Each row was made from one walk, in order. Every step used is in the known rows, and no mark comes twice. Write each row's walk.
In the rows, zero is written as 128.
Known rows
dinek, mipup: [120 137 142 116 152 142 125 112 145 129 138 125 109 139 132 117 115 122
 125 117 110 162 123 115 148 159 128 124 126 124 119 125 127 120 137 128
 154 130 131 131 120 133 110 122 110 128 117 124 120 134 128 112 133 137
 134 138 146 135 135 130 133 137]
dinek, pezo, vepo, mipup, bagut: [116 101 139 143 117 106 132 130 106 115 137 139 132 131 137 126 156 184
 150  71 135 117 116 105 113 146 137 114 127 113 127 140 141  92 119 107
  97 126 133 131 142 110 133 129 115 131 109 128 134 135 117 118 123 122
 102  89 119 132 119 134 135 142]
noki, beze, pezo, bagut, tubak, lamivi: [120 141 117 108 114 130 176 116 136 170 116 145 111 122 140 119 106 166
 168 128 134 102 134 124 147  89 140 166 151 148  76 131 121  93 162 115
 176 115 137 145 123 127 116 114 154 113 121 138 118 116 104 146 129 140
 100 107 114 107 117 140 123 159]
lamivi, tubak: [161 151 119 125 124 124  81 121 138 156 127 152 160 130 112 142 126  92
 108 212 123 102 108 134 193 109 125 110 131 128 113 127 124 147 145 137
 140 128 110 160 111 136 139 136 129 132 141 127 142 130 117 131 138 120
 156 171 154 127 115 109 131 120]
pezo, dinek: [116 137 123 121 129 146  94 125 113 106 124 111 124 128 118 119 133  73
 110 117 147 154 148 130 122 132 124 124 119 148 140 117 121 121 114 126
 111 128 121 105 126 130 117 132 145 128 135 128 127 142 128 148 139 124
 128 143 134 138 139 136 118 117]
beze, noki: [123 142 113 119 128 143  89 137 131 126 133 136  86 132 121 120 136  60
 127 122 155 137 124 134 129 120 140 137 133 149  86 114 130 111 126 113
 125 116 132 125 131 137 108 149 146  98 136 133 121 128 110 128 148 109
 134 145 149 124 127 134 127 123]
dinek, pezo, bagut, tubak: [121 147 145 137 113 115 156 112 140 152 137 135 159 129 127 126 160 168
 130 120 110 123 133 132 136 107 134 134 160 153 115 139 119 113 149 120
 163 115 118 126 142 114 134 111 128 122 109 131 137 128 110 134 142 134
 122 111 145 117 110 133 135 131]
lamivi, tubak, bagut, pezo, dinek, mipup: [165 131 118 139 129 124  70 120 141 164 124 146 147 128 124 143 100  67
  96 237 111 117 118 146 140 121 122 102 131 117 140 144 115 150 151 163
 114 133 118 164 128 143 158 126 116 138 152 122 143 123 138 139 125 123
 152 167 141 108 142 101 115 118]
vepo, mufuga: [137 145 121 117 118 123  77 131 123 131 135 130 105 126 119 143 111 107
 109  73 146 115 107 122 151 136 123 129  88 145 165 120 142 139 119 123
 115 134 139 149 128 128 116 144 121 119 134 138 125 139 141 129 129 100
 126 132 132 164 117 140 123 120]
mipup, dinek, pezo, vepo: [ 94 123 133 107 132 134 112 128 123 132 127 132 110 128 131 117 155 133
 162  72 130 155 123 120  98 119 129  91 144 120 127 130 130 116 135 126
  84 130 129 109 118 121 110 128 144 135 115 127 118 141 134 124 117 144
 100 105 120 150 140 117 110 115]
bagut, mipup, vepo: [132 122 112 149 118 133 154 145 111 128 128 115 146 118 121 139 139 135
 143 118 149 115 120 135 151 147 116 118 110  96 150 129 133 146 102 120
 102 138 123 128 110 130 131 143 134 135 126 123 138 125 164 118 121 134
 154 134 105 137 117 128 125 130]
pezo, dinek, mipup, bagut: [116 124 130 122 147 138 101 119 123  85 129 102 124 134 131 117 114 120
 102 114 125 182 162 127 104 165 127 127 107 149 148 118 130 138 111 131
 113 130 124 108 136 128 119 123 113 136 123 127 121 138 134 140 128 137
 134 137 132 125 142 145 123 132]
dinek, pezo, bagut, mipup, vepo: [120 126 132 141 112 120 165 125 119 156 136 121 149 123 135 127 157 186
 143 116 125 128 133 127 123 126 128 125 136 133 127 140 125 108 127 117
 124 120 120 116 142 115 133 121 119 128 103 127 139 127 131 126 134 139
 134 104 124 123 103 138 131 138]
bagut, mipup: [139 134 113 139 127 142 152 147 126 134 129 119 169 119 116 139 127  98
 119 162 130 114 127 139 163 124 115 108 111 118 146 127 126 147 111 120
 110 137 122 115 119 130 136 135 146 128 138 123 140 124 149 130 128 142
 167 136 118 139 111 128 137 118]
noki, dinek, mipup, bagut: [113 133 129 112 151 122 100 113 130 120 125 126 108 147 138 114  96 171
 136 130 109 174 122 109 128 167 136 144 120 131 130 112 136 120 123 135
 172 123 130 109 115 143 101 135 104 127 116 129 115 130 116 115 143 140
 142 129 148 119 140 135 124 127]
pezo, bagut, tubak, lamivi, dimekid: [166 169 132 136 119 123 201 102 157 136 132 125 189 124 109 145 177 134
  81 186 102  76 135 153 166  99 118 170 162 147 135 121 126 183 132 140
 204 131 111 152 121 128 144 112 124 133 134 134 131 119 129 146 141 133
 137 163 137 113 102 110 148 123]
beze, noki, dinek, pezo: [ 95 139 112 113 126 133  66 131 117 141 126 148  64 141 131 107 129 103
 160  94 150 167 118 118 105 129 151 141 140 147  80 112 130  78 135 118
 126 106 135 107 132 141  92 152 138  96 124 132 118 130  94 131 162 121
 122 119 157 111 139 137 109 128]
beze, pezo, bagut, tubak: [138 138 131 124 124 126 186 130 140 147 132 119 150 122 128 138 103 169
 109 116 123  97 151 130 142  91 128 152 145 138  85 129 116 144 152 130
 192 117 121 130 129 120 145 100 136 141 133 137 126 111 129 136 128 120
 112 128 117 118 117 143 154 144]
lamivi, tubak, bagut, pezo: [176 137 117 140 121 121  81 126 145 170 124 154 155 125 119 148 109  64
  97 252 113  91 106 151 158 103 123 104 137 118 135 143 115 150 152 159
 125 134 117 171 126 141 163 132 125 132 158 124 149 119 132 134 125 114
 160 170 140 113 128  95 122 109]
mipup, dinek, pezo, vepo, mufuga: [ 95 125 130 106 129 130  94 127 118 133 127 131  99 127 130 122 145 136
 154  44 135 155 119 117  98 124 129  92 126 121 142 131 136 121 131 126
  70 131 133 116 119 120 110 132 137 137 114 130 115 143 142 128 115 141
  97 103 117 156 140 122 106 117]
pezo, dinek, mipup: [106 131 132 116 145 148  94 115 120 108 128 109 112 134 128 113 121  89
 115  95 132 185 153 119 114 158 126 122 115 138 138 120 123 119 122 132
 112 127 125 107 127 132 110 123 124 134 124 125 119 141 134 142 138 138
 122 136 135 132 153 140 117 134]
bagut, dimekid: [145 148 151 116 132 152 152 113 155 161 128 118 107 132 105 139 160 138
 105 136 113  78 114 139 168  96 120 127 152 136 101 117 125 131 131 127
 150 135 128 123 132 130 116 132 121 108 137 127 125 133 115 125 128 123
 153 143 133 150 106 116 134 114]
dinek, pezo: [111 137 138 126 119 131 116 124 127 147 136 139 115 133 130 116 148 148
 156  97 127 139 114 120 138 115 140 118 150 140 107 134 121  86 144 115
 117 122 130 128 144 116 114 123 134 117 111 124 137 137 100 123 140 124
 121 103 152 137 114 126 126 125]
tubak, bagut, mipup: [157 129 108 151 127 136 133 130 142 164 132 124 156 123 120 146 117  90
  78 200 117 100 114 155 148 123 120 105 131 117 158 139 124 142 123 143
 122 137 130 139 133 133 152 129 134 126 154 126 143 120 162 138 124 125
 177 145 109 123 120 107 123 104]
noki, beze, pezo: [101 128 117 101 121 140 141 131 122 169 117 148  77 124 146 110  85 154
 191  96 148 125 128 113 142 101 144 142 141 140  66 127 121  62 162 107
 143 117 142 133 125 126 102 126 160 105 120 134 115 124 102 135 130 132
 107 102 121 124 125 146 120 155]
mipup, bagut, pezo, vepo, mufuga: [148 100 130 134 128 102 135 152 124  64 129 117 141 120 136 144 112 125
 127 140 139 104 139 138  94 121 126 136  89 136 179 132 144 172  97 124
 106 144 136 136 147 123 153 135 107 125 137 133 132 120 139 105  99 102
 135 131 119 139 106 132 152 118]
bagut, tubak, lamivi: [151 179 129 137 118 120 154 105 160 118 128 151 164 132  98 140 171  99
 114 152 113  85 103 152 195  91 124 163 166 136 135 124 126 179 141 135
 192 136 124 171 110 132 133 117 149 134 145 129 139 124 114 142 135 123
 120 155 141 122 125  95 127 119]
tubak, bagut: [154 137 120 138 129 132 113 119 147 159 134 131 128 129 120 138 125  86
  78 192 120 103 104 148 149 121 128 119 148 132 137 136 123 126 136 143
 148 131 133 149 133 132 141 127 130 118 150 131 137 127 140 134 129 110
 158 152 124 128 125 103 125 100]
bagut, pezo, dinek, mipup: [118 113 140 121 136 147 128 145 121 100 121 115 107 121 136 116 113  48
 150 132 132 168 153 133  77 128 119 130 112 124 154 131 112 129 125 139
  95 135 131 108 136 136 129 125 135 129 135 118 125 131 130 121 123 128
 112 132 139 135 159 133 123 127]
vepo, mipup, bagut, tubak, lamivi: [170 119 130 165 119 115 161 134 136  80 127 129 202 127 110 140 158 181
  55 182 107  83 117 137 158 164 118 157 109 128 146 117 140 172 105 126
 145 130 131 150 125 116 147 138 124 142 133 128 134 127 123 136 118 137
 130 134 110 110 129 135 138 128]
lamivi, tubak, bagut, mipup, dinek: [171 141 104 142 127 124  81 125 144 178 123 146 176 125 111 153 112  89
  81 246 108  98 110 153 175 113 117  85 131 111 140 140 122 166 144 158
 112 134 113 159 115 140 158 133 129 143 154 124 146 121 153 147 121 137
 175 169 124 113 125  97 113 106]

Write each row's walk
[112 107 142 139 117 112 126 129 104 129 136 144 125 131 135 124 159 164
 156  62 140 118 108  99 117 142 136 110 131 105 120 140 137  78 126 108
  97 124 133 131 135 113 129 129 124 129 110 126 133 138 117 121 131 123
  98  88 122 136 128 128 130 144] : dinek, pezo, vepo, mipup
[139 125 110 144 128 139 119 130 142 168 128 123 147 123 124 140 126 108
  91 177 109 124 118 155 124 124 121  89 140 116 155 143 121 140 131 148
  96 136 131 126 133 129 145 126 139 133 146 124 139 123 164 143 115 142
 163 130 103 124 133 106 109 100] : tubak, bagut, mipup, dinek, pezo
[136 100 134 141 125 113 143 137 104 105 133 135 143 126 126 137 151 118
 120  93 152  92 108  99 133 159 121 120 105  86 140 126 149 115 103 110
 116 131 130 134 106 125 139 143 128 135 132 131 123 135 143 119 123 116
 105 126 100 143 136 128 141 142] : pezo, vepo, mipup
[103 114 126 115 137 144 127 129 110 123 126 108  78 129 138 119  88 161
 147  47 148 155 154 110 107 136 134 133 121 116  92 127 121 114 139 131
 120 123 132 121 129 124 121 108 126 150 123 128 116 125 136 132 122 122
  95 111 112 130 149 149 126 157] : beze, pezo, dinek, mipup, vepo
[107 134 134 110 130 141 130 123 135 144 125 119 132 125 128 115 154 149
 123 116 113 159 137 133 103 116 125 109 144 145 124 127 122 126 138 132
 106 122 122 100 126 118 112 123 141 134 109 128 119 137 130 132 124 157
 120 115 125 138 131 129 113 109] : mipup, dinek, pezo, bagut
[131 107 146 125 154 121 144 129 140  82 136 117 124 132 145 125 106 138
 136 133 111 150 141 122 103 156 129 133 108 119 148 134 137 151 118 130
 131 139 135 132 137 128 135 120  94 133 119 124 123 123 135  99 109 130
 132 129 133 126 128 133 150 138] : dinek, mipup, bagut, pezo, vepo
[107 143 107 110 130 135  68 134 122 131 124 143  71 139 125 112 122  78
 140 111 154 160 120 122 116 130 144 145 130 145  88 105 132  95 126 119
 141 109 132 110 120 149  96 157 143  96 134 134 114 128 102 130 160 116
 132 140 153 116 141 136 114 123] : beze, noki, dinek
[126 118 133 124 126 146 125 154 115 100 118 117 116 115 131 119 121  35
 147 143 142 148 151 140  80 110 118 131 115 132 154 128 111 132 122 136
  89 135 128 108 136 134 134 131 149 124 142 120 130 129 125 125 125 118
 115 136 136 140 150 129 125 115] : bagut, pezo, dinek
[101 133 131 106 133 148 106 127 133 141 125 127 114 128 125 112 151 136
 144  92 116 165 126 130 111 118 129  98 145 137 121 126 121 119 141 129
  90 126 128 106 122 119 103 128 150 132 113 124 120 141 124 130 124 151
 113 111 133 145 139 122 106 106] : mipup, dinek, pezo
[162 138 106 143 123 122  76 122 140 186 124 149 170 126 116 150 118 106
  93 232 107 105 111 151 166 113 121  82 138 114 137 145 121 152 150 156
 101 132 114 160 124 135 156 129 128 141 147 123 148 123 147 146 121 140
 169 154 127 109 125  96 110 110] : lamivi, tubak, bagut, mipup, dinek, pezo
[132 107 135 122 121 116 125 155 111 103 128 133  99 116 137 140 118  54
 170  91 157 108 120 122  88 110 120 124  97 106 173 137 135 135 115 127
  89 144 138 138 128 134 143 139 129 124 142 129 127 127 143 105 112  97
 100 125 119 159 135 122 138 127] : bagut, pezo, vepo, mufuga
[114 131 133 129 144 133 102 117 129  84 129 107 138 134 126 121 117 119
 104 109 119 177 163 133 110 162 129 130 116 146 147 121 128 149 117 132
 129 130 123 116 135 128 123 118 117 137 127 128 124 136 137 145 128 138
 130 138 135 119 147 142 122 133] : pezo, dinek, mipup, bagut, tubak
[108 138 124 122 122 120 122 120 114 158 123 132 130 136 136 117 125 174
 153 127 120 156 125 113 120 132 133 138 135 134 127 121 127  90 129 130
 154 114 123  93 123 134 110 132 124 122 112 130 125 128 112 129 156 145
 133 108 140 117 124 135 117 127] : noki, dinek, pezo, bagut, mipup
[104 148 132 121 121 114 117 112 124 159 125 141 128 140 132 116 133 172
 152 117 115 152 120 114 126 126 137 147 151 142 118 121 124  97 141 132
 179 111 122 105 122 135 109 128 127 120 113 132 124 129 103 131 159 139
 121 115 150 115 133 131 117 125] : noki, dinek, pezo, bagut, tubak
[150 128 121 145 117 122 192 131 125 143 132 100 181 115 127 142 147 150
  97 170 132 104 146 139 138 134 111 138 112 125 150 126 132 154 104 125
 152 126 111 114 116 127 147 131 120 134 121 132 133 121 162 126 129 139
 156 146 104 121 101 142 144 130] : pezo, bagut, mipup, vepo
[135 127 152 122 155 135 144 108 159 114 137 111 118 140 130 128 119 187
 105 136  95 135 135 130 141 153 127 133 125 135 122 123 136 152 122 131
 151 136 133 130 141 126 120 119  84 126 117 126 122 128 127 111 116 139
 154 135 137 128 114 133 144 134] : dinek, mipup, bagut, dimekid
[119 102 148 142 118 110 140 125 114 124 135 136 124 132 133 131 165 198
 144  69 130 101 116 108 114 137 134 112 131 111 120 138 142  95 120 110
  96 127 133 130 145 111 134 128 109 128 109 127 132 135 116 120 121 125
 107  90 117 133 116 130 133 143] : dinek, pezo, vepo, mipup, bagut, dimekid
[153 124 107 158 121 127 131 129 131 161 132 121 139 122 123 147 126 112
  96 178 131  99 107 151 142 140 119 112 131 103 157 141 128 142 118 142
 117 137 130 147 127 133 150 133 127 131 146 127 143 120 170 130 120 121
 168 145 100 123 124 107 116 112] : tubak, bagut, mipup, vepo
[ 98 118 118 101 121 128 142 130 113 164 119 151  76 124 151 115  88 151
 207  70 159 117 126 102 130 106 146 139 138 123  74 132 130  59 154 103
 134 120 143 137 119 127 110 126 154 109 121 136 114 124 112 131 125 129
  91  94 110 127 126 140 124 162] : noki, beze, pezo, vepo
[158  89 131 161 123 127 149 157 115  74 121 113 176 118 125 129 134 153
  72 175 122 113 142 131 105 173 116 140  83 126 157 119 133 148  95 125
  97 129 133 117 140 117 146 144 124 139 131 124 130 129 128 130 114 132
 127 127 107 118 141 152 137 127] : vepo, mipup, bagut, pezo, dinek
[117 108 143 149 115 100 137 129 114 114 137 145 145 131 133 129 160 185
 149  65 131 113 116 109 118 144 135 116 134 113 129 141 140 104 125 110
 110 125 130 138 138 111 140 126 121 132 112 128 135 133 119 124 124 124
 101  95 121 124 124 130 135 144] : dinek, pezo, vepo, mipup, bagut, tubak
[118 112 127 113 131 123 151 138 113 124 131 131  96 126 137 135  99 141
 158  56 156 100 129 103 129 100 136 126 130 104  88 133 131 117 138 118
 131 128 133 135 122 123 135 112 134 140 134 134 122 119 132 117 117 103
  98 112 106 143 121 132 150 151] : beze, pezo, vepo
[129 153 141 134 111 114 165 106 144 148 135 136 157 130 124 128 172 165
 127 135 107 113 127 136 142 100 132 145 165 151 119 138 122 125 147 126
 163 119 120 139 142 115 132 108 126 127 111 130 139 127 106 137 141 133
 115 114 142 115 107 124 132 131] : dinek, pezo, bagut, tubak, lamivi
[150 111 132 136 132 122 150 152 138  74 126 114 152 119 132 133 115 126
 117 191 119 116 143 151 109 114 126 144 109 150 155 127 128 168 108 126
 128 139 131 126 149 122 145 131 118 121 136 128 137 119 121 107 109 115
 153 138 134 129 105 132 153 107] : mipup, bagut, pezo
[116 115 132 112 143 145 139 126 126 120 126 101  94 130 134 125  86 176
 121  74 128 139 165 120 109 120 131 132 123 133  91 126 120 131 138 134
 123 125 133 113 145 121 124 103 116 144 129 129 117 122 128 138 115 126
 113 111 114 125 133 150 135 149] : beze, pezo, dinek, mipup, bagut, dimekid
[ 99 121 114 122 123 122  73 135 105 131 126 148  67 140 133 112 136 117
 158  78 156 157 115 106  96 148 147 137 129 128  87 114 138  72 125 113
 114 106 137 109 128 139 100 156 134 104 122 132 114 131 102 130 157 122
 106 112 141 111 150 139 112 140] : beze, noki, dinek, pezo, vepo, mipup
[153 183 128 138 120 130 167 104 159 123 126 150 162 132  98 143 182 111
 121 147 107  76 104 155 191  97 125 161 183 128 130 122 124 186 143 142
 178 144 123 183 116 132 130 117 141 135 145 126 136 124 112 147 139 125
 126 163 153 123 119  83 131 119] : bagut, tubak, lamivi, dimekid
[126 129 111 129 134 153 145 148 129 132 122 114 167 116 115 133 132 104
 117 150 121 138 136 143 141 124 110  93 112 113 153 123 126 162 113 129
  83 138 123 100 109 129 127 136 157 139 136 121 129 127 162 134 116 160
 158 134 106 142 127 125 119 108] : bagut, mipup, dinek
[142 107 128 135 131 122 135 150 127  62 124 105 153 119 132 128 116 111
 113 178 128 133 160 151  90 122 125 141 103 156 164 125 126 169 101 129
 107 138 129 114 152 122 145 130 120 127 136 127 134 122 125 120 109 116
 145 135 129 128 116 139 144 109] : mipup, bagut, pezo, dinek
[112 140 132 117 147 116 104 111 136 117 125 133 123 147 133 119 101 172
 136 127 105 171 123 114 135 163 136 148 127 131 132 113 134 127 130 138
 187 122 129 116 111 142 106 131 108 128 121 130 116 128 116 119 144 142
 135 135 151 115 143 132 124 127] : noki, dinek, mipup, bagut, tubak
[113 123 120 112 131 146 127 137 111 125 124 112  99 124 129 123  92 132
 131  77 149 135 154 119 120 106 133 131 126 134  89 123 115 119 139 126
 122 122 129 113 135 122 124 110 145 143 136 130 122 125 123 143 127 115
 106 116 116 133 137 145 132 140] : beze, pezo, dinek
[140  92 141 139 124 122 159 161 110 100 122 133 131 116 135 132 134  68
 152 131 147 104 122 118  90 128 117 127 104  89 156 135 129 126 113 125
  93 137 135 127 125 131 151 140 136 130 139 122 127 126 135 106 114 112
 101 124 113 142 146 124 142 132] : bagut, pezo, vepo, mipup
[ 86 117 115 103 122 139 127 125 108 159 114 135  62 126 153 103  84 165
 201  57 156 156 141 106 113 133 144 146 131 130  78 128 124  61 154 112
 124 116 142 130 124 128  96 125 147 117 110 133 109 129 114 139 126 141
  91  94 113 117 146 154 105 170] : noki, beze, pezo, dinek, mipup, vepo
[ 98 120 129 122 124 111  97 122 100 142 124 146 103 141 138 115 131 170
 167  79 137 147 104  92 113 150 139 128 132 109 121 122 137  68 125 122
 135 117 132 108 115 134 105 142 125 125 114 129 121 136 107 123 151 132
 103  99 133 128 144 129 114 133] : noki, dinek, pezo, vepo, mipup
[149 100 133 136 133 105 153 153 127  66 128 117 150 120 136 138 120 123
 132 164 133 108 141 141  96 117 127 136 107 133 162 131 138 166 101 123
 116 142 131 127 146 122 154 132 114 126 137 129 135 118 131 103 102 107
 141 132 123 132 106 129 156 115] : mipup, bagut, pezo, vepo
[129 126 140 125 155 128 129 116 149  96 139 113 129 139 136 123 109 166
 108 139 103 156 137 124 138 165 131 134 114 137 133 124 137 148 121 127
 153 133 132 133 133 125 124 120  94 130 115 126 125 128 129 110 119 136
 148 137 140 126 118 138 144 134] : dinek, mipup, bagut
[113 128 141 128 142 133 127 112 130 125 137 120  90 138 138 118 130 152
 148  79 131 160 114 110 138 181 129 135 125 100 121 127 135 121 128 127
 144 130 130 145 111 134 109 130 100 134 105 125 119 136 141 102 128 132
 120 134 134 135 142 130 122 148] : dinek, mipup, vepo
[163 166 132 136 118 115 195 105 157 129 132 127 191 125 110 143 169 124
  73 193 107  83 134 152 167  96 117 169 153 152 138 124 126 179 130 136
 214 125 112 143 116 129 143 112 129 132 134 137 133 120 129 143 138 132
 135 160 130 112 106 119 146 124] : pezo, bagut, tubak, lamivi
[114 110 138 128 132 143 126 144 113  99 120 113  97 120 139 115 118  67
 162 117 142 169 151 131  70 139 119 134 111 114 154 132 116 131 120 139
  89 136 131 115 132 136 128 129 130 132 129 118 125 131 136 115 122 123
 106 130 131 136 161 132 118 133] : bagut, pezo, dinek, mipup, vepo
